What can hang from each mark
tidib: siseb
rugel: vonib
zetibis: siseb
siseb: bora limu nilab pupe rugel suvibom tidib zetibis zevog
bora: siseb
limu: siseb vonib
vonib: bora doset limu rugel
zevog: siseb
doset: vonib
pupe: siseb

Each row was made from one small tree. The marks that hang from a mark follow it in brackets, in alphabetical order. Every link used is in the known rows. Write each row's tree.
In the rows, zero is written as 128.
Known rows
tidib{siseb{limu{vonib} nilab pupe suvibom zevog}}: [159  96 142 123 141 160 115 137 144 138 165 157 121 124 151 131 103 134
  81 127 109 132  68 117  92  98 114 140 138 139  58 109 156 133 152 139
 202 140]
tidib{siseb{bora rugel suvibom zetibis}}: [167  86 131 114 168 151 108 128 154 125 153 184 118 112 177 129  84 148
  79 137 163 100  67  95  96 105 102  97 166  90  96 114 208 164 130 147
 146 151]
siseb{limu{vonib} zevog}: [161 138 152 104 118 167  99 139 122 126 165 151 135 117 143 113 117 133
 101 117 138 118  88 117  83 152  77 172 144 132  95  98 146 119 153 124
 184 157]
zetibis{siseb{bora rugel{vonib}}}: [155 119 153 123 164 158 102 147 133 136 125 174 149 113 168 123  92 138
  99 106 145  91  79 101 102 164  92 141 152 106 117 105 173 127 133 146
 160 174]
limu{vonib{rugel}}: [151 154 156 108 139 169 111 142 125 122 152 147 124 124 151 137 117 121
 117 114 130 103  86 107  81 180 110 175 142 115 110  90 116 152 119 124
 157 148]
doset{vonib{bora{siseb{nilab pupe tidib}} rugel}}: [154 132 156 130 175 201 136 139 112 137 160 151 125 115 173 142 101 145
  72 113  57 108  34  83  87  97 128 138 157 118 116  95 138 104  91 161
 191 108]
bora{siseb{limu nilab pupe rugel zetibis}}: [167  72 159 161 168 172 106 133 154 152 147 188 112 116 160 104  87 157
  84 167 102 105  46 102  97  92  86 137 159 107  96 108 192 104 133 162
 199 128]
rugel{vonib}: [146 122 143 119 150 177 100 134 102 144 148 142 135 121 149 122 109 121
 102 111 128 117  88 103  98 189  91 159 159 121 130  94 150 122 138 143
 126 168]
siseb{zetibis zevog}: [162 110 132 122 140 168  94 129 137 125 159 157 116 106 162 105 108 137
 107 137 145 121  75 113  94 143  63 151 157 111 112 106 167 116 134 140
 145 141]
rugel{vonib{bora{siseb} limu}}: [164 143 146 127 153 192 113 119 101 149 134 111 116 122 151 123 114 123
  84 109  99 111  82  95  85 177  73 168 195 110 125 103 157 137 130 147
 160 142]
doset{vonib}: [147 125 164  85 149 186 101 109  89 129 154 155 140 115 156 128 107 108
  84 118 136 115  70 102 108 146 104 162 158 125 137  89 143 116 121 140
 128 161]
rugel{vonib{bora doset limu}}: [159 145 139 109 149 175 115 146 116 148 139 112 114 118 162 135 137  92
  77 112 116 126  81 115  91 168 108 175 205 122 146 112 155 131 124 157
 155 138]
bora{siseb{rugel tidib}}: [152 108 150 141 167 174 127 138 126 126 155 156 120 125 170 117  90 160
  95 112 105 112  75  86  96 142  79 132 158  99  89  93 169 139 111 138
 166 155]
zevog{siseb}: [144 120 137 106 130 185 116 129 110 128 158 151 129 117 162 137  81 114
 117 120 137 116  73  91 107 173  99 190 164 114 101  86 140 136 137 136
 138 170]
vonib{bora doset rugel}: [150 144 143 108 143 180 120 150 122 128 154 127 125 121 182 148 129  98
  83 122 108 111  73 108  89 161 134 172 175 113 145  97 143 134 111 152
 150 122]
bora{siseb{pupe suvibom tidib zetibis zevog}}: [165  87 103 151 182 157 129 150 159 127 176 163 104 116 173 112  94 159
  95 134  96 125  59 114  97  83  53 114 170 109  75 114 177 104 121 166
 173 127]
limu{vonib}: [153 140 162 110 143 174 107 132 107 126 149 144 130 124 146 131 113 125
 122 119 136 118  86 112  96 173 103 164 150 133 105  92 128 134 132 127
 141 165]
rugel{vonib{bora limu}}: [157 148 145 116 139 181 110 133 113 143 130 121 116 117 150 135 120 108
  86 115 123 117  94  96  70 174  94 164 189 113 143 109 153 142 134 147
 140 151]
tidib{siseb{limu{vonib} pupe}}: [164 112 156  97 141 169 103 133  97 139 168 148 121 126 135 132 103 119
 110 124 126 109  64 117  91 140 100 171 133 119  89  83 147 125 145 138
 154 156]
zetibis{siseb}: [148 120 153 123 145 177  99 128 115 135 126 153 135 120 166 140 100 107
 111 122 124 104  78 100 100 167  84 174 145 117 111  87 161 133 143 142
 131 161]
zevog{siseb{bora limu nilab pupe suvibom zetibis}}: [162  87 111 131 152 163 129 162 163 144 159 203 120 113 163 142  69 136
  99 161 134 104  40 107  94  59 113 147 179 122  87 125 178  93 166 172
 200 143]
limu{siseb{bora nilab rugel suvibom zetibis}}: [159  89 139 159 175 155 127 136 161 126 137 194 125 108 193 106  81 166
  90 148 128 103  54 100  86  85 128  90 157 117 114 129 190 141 145 144
 194 161]
pupe{siseb{zevog}}: [163 124 146 140 127 186 112 116 107 118 162 146 125 113 165 124  92 121
  93 123 116 113  75 115 107 158  82 161 150 116 109 103 144 127 117 129
 155 150]
siseb{bora rugel{vonib{limu}} suvibom}: [156 118 130 126 161 142 126 149 159 131 128 163 113 123 166 129 103 132
  64 117 158 105  99 111  82 124 104 123 190 104 120 130 164 157 126 152
 175 166]
zetibis{siseb{limu rugel suvibom}}: [151  96 152 132 147 154 104 133 162 132 126 180 141 122 167 146  87 113
  68 136 136 107  90  91  84 121  91 151 154 108 108 106 194 161 159 144
 167 167]
zevog{siseb{bora limu tidib}}: [155 129 120 101 126 175 128 171 114 131 172 176 130 118 153 141  76 143
 116 108 137  91  60  95  83 117  90 174 167 108  90  98 163 105 161 145
 187 172]
bora{siseb{nilab pupe tidib zetibis zevog}}: [165  91 126 166 171 173 124 149 148 141 168 163 100 113 171  99  97 175
 109 134  79 125  41 111  98  91  67 126 154 120  69 109 170  83 117 158
 196 116]
doset{vonib{bora limu rugel}}: [157 161 156  85 135 188 114 119 119 124 138 135 113 110 160 151 118  98
  63 118 125 101  76  96  69 138 116 177 179 102 156 100 133 153 102 141
 161 131]

Write each row's tree
[147 110 163 141 128 183  99 135 128 153 119 167 138 123 158 138 100 114
  96 134 107 105  68  93  91 138  96 181 138 132 103  98 174 118 172 145
 178 151]  zetibis{siseb{limu nilab}}
[161 117 133 149 180 141 126 146 165 113 160 179 123 108 168 105  98 169
 117 124 125 121  71  92  64 116  99 108 153 111  98 112 174 169 130 125
 184 177]  limu{siseb{rugel suvibom tidib zetibis} vonib}
[152 110 152 119 153 156  95 148 143 153 138 163 150 116 161 121 115 103
  73 114 129 109  76 108 104 168  88 183 161 110 128  99 191 126 142 151
 181 159]  zetibis{siseb{limu rugel{vonib{doset}}}}
[148 151 155 116 143 167 119 135 110 121 156 141 129 122 161 114 106 130
 127 105 112  95  73 110  71 185 115 177 127 115 118  84 112 158 128 115
 174 168]  limu{siseb vonib{rugel}}
[156  98 115 154 139 158 116 161 177 139 162 180 115 115 160 120 105 155
  79 139 112 127  70  95  70  75  78 123 163 127  87 125 199 121 163 150
 205 130]  siseb{limu nilab suvibom tidib zetibis zevog}
[152 103 139 126 150 164 123 137 105 121 162 142 122 115 179  92  89 135
 111 122 104 113  64 129  92 133  96 150 127 118 116  97 129  99 132 144
 162 169]  limu{siseb{pupe zevog}}
[167  85 125 143 163 159 120 162 157 147 146 196 115 121 162 134  95 140
  86 170 127 100  51 119  86  48 114 118 169 129 108 131 185  86 164 178
 186 131]  siseb{bora limu nilab pupe suvibom zetibis}
[165 123 168 109 166 174 126 115 111 117 139 150 116 101 178 115  92 122
  67 129 118 106  57 105  75  99 127 144 165 102 154 107 145 138 102 148
 171 167]  doset{vonib{bora limu{siseb{pupe rugel}}}}
[162  78 131 111 163 141 129 143 148 112 163 172 115 117 186 125  76 146
  68 124 148 112  72 119 103  85 113  97 146  97  85 113 171 139 113 152
 164 149]  tidib{siseb{bora pupe rugel suvibom zevog}}
[169 113 144 173 135 191 110 143 136 145 160 182 113 112 145 133  96 148
 101 148  92 105  46  91  79 105  85 152 159 120 102 113 193 116 150 143
 192 130]  pupe{siseb{limu nilab tidib zetibis}}
[161  91 128 130 162 169 112 131 140 144 150 176 114 120 173 133  92 143
  87 139 131 110  53  99 101  98 117 104 165 119  90 115 195 142 151 149
 159 132]  tidib{siseb{bora nilab suvibom zetibis}}
[173 138 117 103 136 144 108 161 178 118 169 183 124 113 153 123 112 148
  90 134 157  93  73 123  65 103  80 141 163 110  95 124 163 133 147 140
 215 130]  siseb{bora limu{vonib{rugel}} suvibom zetibis zevog}
[168 156 140 120 159 183 129 154 112 122 184 119 134 115 173 118 129 144
 101  92  82 136  63 112 103 147  84 149 176 133  82 102 152 112 113 138
 195 125]  limu{vonib{bora{siseb{tidib zevog}} doset}}
[159 140 142 108 141 179 123 143 119 135 138 118 104 119 173 143 131  89
  80 127 117 122  79 119  89 141 119 175 200 119 139 114 154 133 123 154
 153 132]  vonib{bora doset limu}
[158  97 125 149 186 148 109 168 163 138 158 180 114 108 156 109 102 162
 106 130 132 115  70  99  83 124  84 120 159 100 117 109 177 112 107 161
 146 153]  siseb{pupe rugel{vonib} tidib zetibis}
[167 107 136  97 152 173  96 127 110 135 158 162 115 112 162 121  94 136
 111 126 150  93  51 106 100 136  85 135 157 100 102  95 186 130 138 144
 128 144]  tidib{siseb{bora zetibis}}
[158 129 156 130 146 163 113 152 144 143 126 183 147 124 158 152 102 128
  96 125 121  99  72 109  86 101 113 143 152 148  81 118 172 128 180 144
 209 152]  zetibis{siseb{bora limu{vonib} nilab suvibom}}
[173 147 147 115 166 178 109 134 110 126 166 136 134 102 171 107 128 122
 123 127 108 119  47 115  88 154 115 157 169 133 134 105 162 127 137 136
 166 150]  limu{siseb{zetibis} vonib{bora doset}}
[153  96 149 146 185 154 138 167 127 146 149 166 135 117 191  94  99 145
  92 115 101 107  41 133 113 118 156 124 147 128 128 119 149  88 119 165
 208 161]  limu{siseb{bora nilab pupe rugel{vonib{doset}}}}
[169 124 163 145 141 168 115 123 144 118 154 175 137 121 147 147  91 126
  74 137 129 111  87 101  90 128 105 143 162 119 100 115 162 170 134 127
 189 164]  pupe{siseb{limu{vonib} rugel suvibom}}
[167 107 158 145 143 196 123 135 113 143 153 144 125 117 168 115  96 146
  74 142  72 119  54 106  93 103  91 146 156 129  97 109 165  81 146 162
 204 119]  vonib{bora{siseb{limu nilab pupe zevog}}}
[152 102 128 158 159 150 150 164 162 114 153 180 129 116 203 100  76 183
  83 107 108 115  68  98  75  72 123  81 139 122  86 130 168 138 138 136
 226 167]  limu{siseb{bora nilab rugel suvibom tidib zevog}}
[173 105 123 145 153 153 129 151 147 134 144 169  89 104 183  86  96 156
 111 144 114  97  42 141  78  74  97 138 155 119 105 128 149  88 139 158
 218 141]  vonib{limu{siseb{bora nilab pupe zetibis zevog}}}
[155 135 145 112 157 185 109 145  99 146 153 119 138 115 164 131 128 101
  86 111 109 128  76 109 104 178 116 159 188 128 149 106 164 116 129 157
 137 145]  rugel{vonib{bora doset}}
[164  90 102 128 182 142 139 178 184 116 171 209 112 106 180 142  65 161
 108 139 151 106  53  98  89  62 106 113 182  93  82 124 179 125 120 165
 175 158]  zevog{siseb{bora pupe rugel suvibom tidib zetibis}}
[150 113 142 155 148 184 129 142 122 135 157 146 119 124 173 104 101 166
  97 105  78 126  64  95 100 131  79 141 152 128  68 101 159 107 128 139
 198 136]  bora{siseb{nilab tidib zevog}}
[157 154 137 105 135 172 128 153 139 129 144 118 101 121 178 151 136  90
  75 123 116 107  79 117  77 149 126 189 194 105 144 108 137 150 106 151
 169 115]  vonib{bora doset limu rugel}
[166  85 113 141 178 161 119 128 148 131 165 160 108 116 173 107  95 140
  89 147 111 123  61 124 108 100  58 126 168 111  86 112 172 106 125 166
 163 126]  bora{siseb{pupe suvibom zetibis zevog}}
[162 108 153 119 165 167 112 161 130 145 158 148 137 114 162 130 115 114
  64 131 119 119  69 114  93 131 125 151 177 114 150 111 175 101 128 171
 168 144]  siseb{limu pupe rugel{vonib{bora doset}}}
[144  93 142 150 157 167 146 165 157 128 157 184 114 116 178 138  69 156
 109 126 111 125  58  84  95 107 130 150 156 113  76 102 147 123 111 147
 185 162]  zevog{siseb{nilab pupe rugel tidib}}
[160 154 159 104 151 183 113 142 102 125 159 126 138 117 164 140 136 105
 104 119 117 130  75 113 103 162 130 162 178 143 123 102 142 126 124 141
 149 142]  limu{vonib{bora doset}}
[145  90 170 134 145 176 109 115 129 136 138 160 118 120 174 126  88 139
  82 121 124 122  73  81 102 150 130 136 140 110  95  93 171 165 120 128
 156 152]  tidib{siseb{nilab rugel}}
[143  98 148 156 163 186 129 117 121 145 138 148 123 134 173 131  94 131
  77 133  87 126  70  96 111 130 107 134 167 134  88 106 161 138 141 149
 170 138]  bora{siseb{nilab suvibom}}
[143 103 135 163 167 182 140 142 129 143 148 151 120 135 173 136  94 149
  85 119  74 124  68  88  96 112 102 121 168 132  77 107 167 135 137 149
 182 140]  bora{siseb{nilab suvibom tidib}}
[149  99 166 150 140 165 108 132 163 128 118 175 134 108 184 119  90 141
  86 123 121 122  80  94 101 141  97 150 133 119  87 105 167 137 126 133
 189 150]  zetibis{siseb{nilab rugel zevog}}
[157  90 140 132 145 162 116 121 153 126 155 162 129 123 171 109  86 145
  52 129 122 120  87 100  94 118  67 135 162 102  87 111 187 144 141 142
 200 149]  bora{siseb{limu rugel suvibom zevog}}
[175  84 123 105 145 145 101 134 171 123 168 191 121 108 169 113  86 156
  62 136 166 103  67 104  84  85  75 108 157  88  87 120 222 150 150 144
 189 144]  tidib{siseb{bora limu rugel suvibom zetibis zevog}}
[164 112 142 147 163 171 101 149 173 140 153 155 132  94 182 104 124 145
  68 129 118 145  65  98 100 140 110 126 183 123 127 127 197 118 113 149
 193 120]  siseb{nilab rugel{vonib{bora doset}} zetibis zevog}
